Each row comes from the steps of one path. Every step used is in the known rows, and no mark comes twice. Write the path behind each row, first mark first.
In the rows, zero is written as 128.
Known rows
V G: [134  99 124 145 158 133 179 119 191 122 132 131 113 122 118 123  95 149
 145 123 129 141 170 139 123 135 118 133 148 145 125 155 126 103 129 148
 133 144 116 126 135 138 142 104 119 145 145 104 127 135 108 146 110 122
 117 122]
V G P B E K N: [135  57 129 127 162 139  91 104 211  82 114 128 115 123 104 137  65  82
 129  88 104 125  72 204  99 138 113 140  98 162 110 134 143  76  86 141
 192 218 100 138 133 126  71 111 145  80 145 117  50 112 144 142  92  99
 129 129]
Z K: [110 140 102 132 137 126 156 128 114 154 115 126 127 120 113 142 103 111
 134 120 147 137  15 122 138 139 150 122  84 123 125 126 118 178  73 135
 179 158 134 147 112 128 122 140 119 151 148 131 131 131 137 141 112  82
  97 116]
N K E B Z: [118  80 134 139 148 150 106 114 147  76 103 136 175 136 137 120 150 126
  97 145 124 137  80 170 133 105 120 124  66 148 150 184 109 106 138 154
 177 154 136 142 100 139 114 111  76  92 163 146 145 134 165 105 118 108
 114 133]
P B V: [127  99 160 127 110 150  73 135 131 104 146 123 138 135 104 110 142 112
 130  88 109 158  99 154 114 149 121 159 133 138  97 145 143 134 102 116
 111 172 136 136 122 122 112 128 144  76  94  85  89 123 128 117 113 120
 162 131]
V B Z K N: [127  91 129 119 172 124 129 123 127 150 110 144 129 122 103 154  69  79
 126 141 131 145   5 160 138 131 148 152  48 167 137 167 145 139  81 140
 184 166 139 122 101 138 112 123 102 149 127  95 155 117  72 135 102  46
  78 125]
B V G: [ 99 100 124 150 152 150 162 119 168 145 134 130 131 136 111 107 116 146
 138 119 139 165 195 138 120 135 117 160 125 155 114 172 139 111  75 124
 122 135 131 137 140 141 141 108 132 124 127 100 113 126  91 128 107 118
 137 132]
K E B V G: [ 97  82 119 141 165 140 157 111 194  93 118 132 148 139 135 123  94 146
 123 120 101 156 202 171  97 124 103 122  67 156 138 180 105  66 145 164
 150 156 127 157 135 142 147 103  49 103 133 129 107 126 127 110 105  48
 127 119]
G P B E K N: [133  80 136 107 125 139  37 113 148  79 115 126 128 129 119 139 107  61
 103  93  96 109  30 201 105 133 122 138  69 152 114 103 145  96  79 121
 185 213 111 144 127 114  43 130 155  54 130 131  47 104 168 119 105 114
 138 133]
Z B E K: [126  97 183 139  91 176  98 125 114 102 111 132 137 121 161 155 132 102
 108  92 119 129 114 134 122 149 119 152  53 138 125 140 147 124  38 139
 243 141 115 170 114 137 103 142 181 122 162 116 113 120 145 103 129 126
 110 120]
N K Z B V G P: [ 83  39  99 167 153 147  84 114 134  72 117 134 127 132 109 122 137  95
 119 146 132 180 125 154 145 122 133 160 162 140 141 125 140 140  48 154
 173 172 122 114 116 129 123  96 154 121 136  66 148 137 171 130 121 121
 126 128]
P B Z K: [135  97 157 136 112 164  95 136 113 125 126 135 155 123  99 126 125  80
 113 103 122 141   4 173 118 143 145 154  86 159 103 153 159 172  84 122
 172 196 133 135  96 127  91 147 141  93 137 128 122 127 112 119 100  97
 109 119]
Z B: [124 113 166 137  93 132 109 140 106 122 125 131 118 127 137 155 143 108
 133 104 120 145 139 117 121 148 133 134 117 116 131 116 145 154 105 150
 165 152 121 135 109 126 142 123 131 133 125 101 149 133 147 132 135 116
 109 111]
V G P: [111  95 104 146 157 143 140 115 176 135 116 137 105 123 114 113 101 115
 132 128 130 130 195 147 119 128 124 121 149 143 122 121 134 110 128 144
 135 170 103 114 149 125 110  92 105 115 135 130  95 126 141 171  95 117
 112 118]
P B E K Z: [151  65 145 131 122 159  56 109 147  26 132 127 153 118 138 132  84  86
 107 106  86 133  41 193 115 132 113 162  86 174 120 147 146 103  79 126
 204 162 122 158 114 132  80 153 191 100 145  99  88 120 123  77 127 135
 147 134]
E K Z B: [116  92 127 143 124 115 116 123 109  54 114 129 121 126 153 166  42  90
 118 125 108 125  29 139 133 134 121 137  85 140 151 116 142 143  61 144
 224 120 114 147 107 134 123 142 146 150 149 116 157 121 144 108 140  66
 114 122]
V G P B E K: [136  62 144 143 141 179 105 107 200  90 115 130 120 116 127 112  88  96
 127  84 112 126 130 182 102 143 107 147 103 162  99 149 140  92  88 134
 192 198  97 146 139 130  66 106 155  77 150 117  47 117 156 140  85 128
 124 119]
E B Z K N: [105  84 134 114 124 119 123 136 124 159 101 147 165 132 126 158  75  89
 102 120 137 116  51 166 118 129 145 123  28 161 134 140 137 143  74 124
 214 175 144 106 104 123 111 142  73 107 142 186 124 116 103 132 119   9
 107 122]
K Z B E: [119  64 123 142 115 155  68 116  95  56 129 140 143 121 135 154 136  90
 102 148  90 159 155 173 128 126 128 159 117 158 151 117 161 129  72 169
 194 148 124 129 118 133 129 148 180 141 136  81 161 130  99  69 152 135
 122 120]
N K: [131 108 129 136 140 135 117 121 142 106 115 120 138 126 123 115 160 131
 125 131 156 139  51 123 147 118 132 136 137 112 135 152 110 138 102 128
 138 136 134 121 113 128 120 112 148 121 147 108 137 141 176 130 127 157
 134 137]

Write each row's path
[122  88 121 133 156 130 109 111 153  64 105 124 151 132 142 131 134 144
 115 130 126 140  67 152 128 108 118 103  83 121 150 162  82 103 154 161
 152 160 133 147 107 134 131 103  71 102 154 122 131 143 202 115 121 108
 124 130]
N K E B
[ 95  92 150 132 110 159 122 140 132 159  99 149 163 126 149 137  94  98
 107 117 144 117  94 140 121 134 143 129  35 160 121 155 137 157  82 123
 222 161 140 120 105 127 114 136  85 109 154 194 121 122 128 134 116  34
 105 114]
E B Z K
[ 95  91 158 127 107 146 113 139 132 145 113 135 156 137 156 121 109 132
 121 103 136 133 193 124 110 138 117 131  70 143 113 143 119 127 100 106
 159 136 142 118 131 124 133 119  92  85 114 158  85 120 144 126 125  69
 149 123]
E B V
[118 104 104 137 151 111 130 114 122  59 121 128 127 128 145 144  29 101
 124 145 109 112  20 150 130 119 119 134  93 153 147 129 134 118  75 126
 196  95 121 139 121 136 109 146 139 146 152 140 138 116 124 111 133  87
 127 136]
E K Z
[ 95  70 129 159 146 134 141 115 143  72 119 131 122 131 142 148  30 103
 129 118 113 154  97 150 119 144 115 163  89 160 142 153 151 128  10 142
 229 123 118 154 115 143 143 127 132 148 151  93 134 119 115 102 123  55
 118 121]
E K Z B V G
[122  65 120 152 135 121  82 120 103  44 116 129 135 127 126 146 138 106
 120 148 124 162  60 139 150 121 137 148 153 123 156 120 130 159  80 160
 170 149 129 118  93 128 138 120 160 149 142  65 186 147 165 110 151 133
 122 128]
N K Z B
[153  91 176 126 105 172  74 119 155  72 125 123 144 118 142 128 110 103
 115  80 103 124  40 174 106 148 112 157  72 157 102 158 137 113  81 117
 198 167 117 162 118 132  80 148 178  85 140 114  69 120 136  93 113 144
 143 131]
P B E K
[ 89  86 126 148 122 125 107 126  96  64 119 130 136 136 143 153  55  82
 119 119 110 143  61 143 132 139 119 157  70 151 143 135 151 141  12 130
 223 109 128 154 111 135 129 142 156 136 143 109 137 113 132 102 136  64
 124 127]
E K Z B V
[105  88 120 135 158 142 106 114 156  79 107 123 168 140 137 118 149 137
 109 127 132 159  87 149 130 114 115 126  71 130 146 176  90 103 123 148
 155 157 145 152 112 135 129 104  89  89 144 120 123 134 187 109 115 106
 137 137]
N K E B V
[126  82  90 144 165 120  96 112 126  51 122 126 145 130 122 123 122 118
 116 164 136 149  37 148 155 103 135 144 160 131 153 134 121 136  97 140
 145 128 136 113 111 131 126 120 157 137 142  88 169 143 148 108 145 152
 136 140]
N K Z
[101 102 102 134 134 164  62 120  97 104 114 135 148 129  94 120 143  51
  96 124  98 135  17 204 113 121 138 128  77 157 125 125 149 130 118 155
 166 222 117 163 109 122  63 125 107  68 139 151 102 115 152 137  80  85
 103 114]
G P B Z K E
[104  95 133 130 113 158  37 131 114 127 125 127 128 136 115 100 153  84
 115  97 110 144 145 158 109 136 124 144 130 127  98 104 147 138 102 110
 110 197 123 130 135 110  78 111 142  46  99 122  56 113 167 141 100 123
 158 128]
G P B V
[101 133  94 137 157 153 144 119  93 122 117 139 163 132 109 135 133  94
  93 155 113 143  19 182 134 113 139 136  54 168 149 166 145 140  84 161
 199 156 141 186 108 145 109 144 105 135 167 154 164 120  83 101  97  84
  82 122]
B Z K E
[145  84 148 112 168 131 118 103 166 100 112 131 123 118 147 154  59 101
 130 117 114 125  54 163 128 135 114 150  34 165 133 176 128  75  78 134
 203 138 122 145 125 145 101 122 141 138 134  93 106 112 115 117 114  99
 105 136]
V B E K N
[ 65  90  80 144 167 143 159 112 151 126  97 135 139 131 125 131  77 101
 121 117 123 150 100 164 104 128 129 108  34 145 135 142  99 118  96 170
 192 207 126 169 129 132 124 103  39 104 151 149  94 120 157 148  76  15
  98 104]
Z K E B V G P
[129  92 138 123 116 143  49 129 129 110 120 126 117 127 118 115 137  79
 122 103 109 123 122 159 108 133 130 121 143 124 104  92 137 128 142 124
 112 201 109 110 127 108  81 111 133  59 108 132  73 122 184 159 104 117
 141 121]
G P B
[124  93 112 138 136 160 104 102 124  57 126 132 160 123 151 139  87  97
  98 145 110 124  72 177 137 116 113 159  68 169 146 150 146  87  41 132
 226 110 124 158 132 143  92 161 188 138 161 137 111 112 107  69 138 155
 133 139]
B E K Z
[123  61 143 149 144 169  93 121 179 127 122 145 123 125 106 101 119  92
 121 113 113 133 159 191 104 133 124 150 143 167 104 144 165 106 128 137
 140 203 106 111 135 124  83  99 128  74 128 125  83 121 124 154  86 120
 121 119]
V G P B Z
[112 100 133 129 138 148 107 120 139  87 111 143 173 139 147 132 117 119
  90 145  92 125 154 185 113 110 115 114  46 169 148 175 128  84 162 160
 166 146 131 147 116 138 117 127  47  96 141 171 134 117 123  99 120  71
 115 121]
K E B Z
[139  89 161 139 154 165 116 126 143 141 114 147 136 120 137 120 106 103
 121 143 124 140 141 142 137 127 132 161  90 168 125 186 154 103 123 125
 153 126 130 109 121 143 114 110 116 133 120 109 139 120  85 140 109 114
 100 129]
V B Z
[146  90 173 131 106 165  65 137 129 100 135 138 157 129 115 114 150  94
 110 112 105 138  84 177 116 136 126 162 124 162 106 153 165 126 125 115
 143 170 128 121 106 127  97 140 150  78 116 119 114 122  96 112 114 121
 133 129]
P B Z
[133  70 133 143 150 146 107 120 185 106 120 133 102 119 108 113 103 102
 142 100 114 137 161 169 105 141 120 130 166 141 102 121 136 106 148 140
 120 213 100 115 136 121  99  92 118  81 123  99  71 129 157 172  89 106
 131 113]
V G P B
[131  40 117 152 160 165  92  99 191  50 118 137 122 118 123 121  56  81
 119 113  95 132 105 205 104 129 111 154 124 176 120 132 148  80  79 145
 196 195  97 136 136 130  71 117 162  88 151 104  59 118 135 120  95 115
 131 121]
V G P B E K Z
[133 110 102 137 177 128 123 104 139  59 118 116 140 134 113 122 167 133
 117 149 123 151  21 154 142 107 123 124 121 119 156 157  96 107 141 167
 131 147 133 169 109 141 126 112 111 124 157  98 155 141 176 107 120 161
 120 134]
N K E
[116 104 121 144 183 157 135 111 126 123 108 142 136 117 121 138  89  92
 113 154 112 152  27 166 133 124 137 144  38 176 144 187 134 121 114 168
 188 156 135 160 105 152 119 117  88 148 148 100 161 122  89 130  90  66
  68 120]
V B Z K E
[ 99  73 155 141 133 151 145 131 192 152 116 139 144 133 152 117  84 148
 133  98 142 145 240 135 104 142 113 137  83 154 109 171 120 105 103 121
 157 147 128 116 137 129 150 104  80  93 121 140  89 125 126 144 113  59
 143 122]
E B V G
[127 118 139 132 120 171 119 112 136 113 120 129 151 120 153 131 117 114
 108 114 128 117  84 147 128 131 113 149  53 155 121 161 137  93  43 118
 223 118 125 169 131 141  84 149 171 118 162 157  87 114 130  90 121 158
 129 137]
B E K
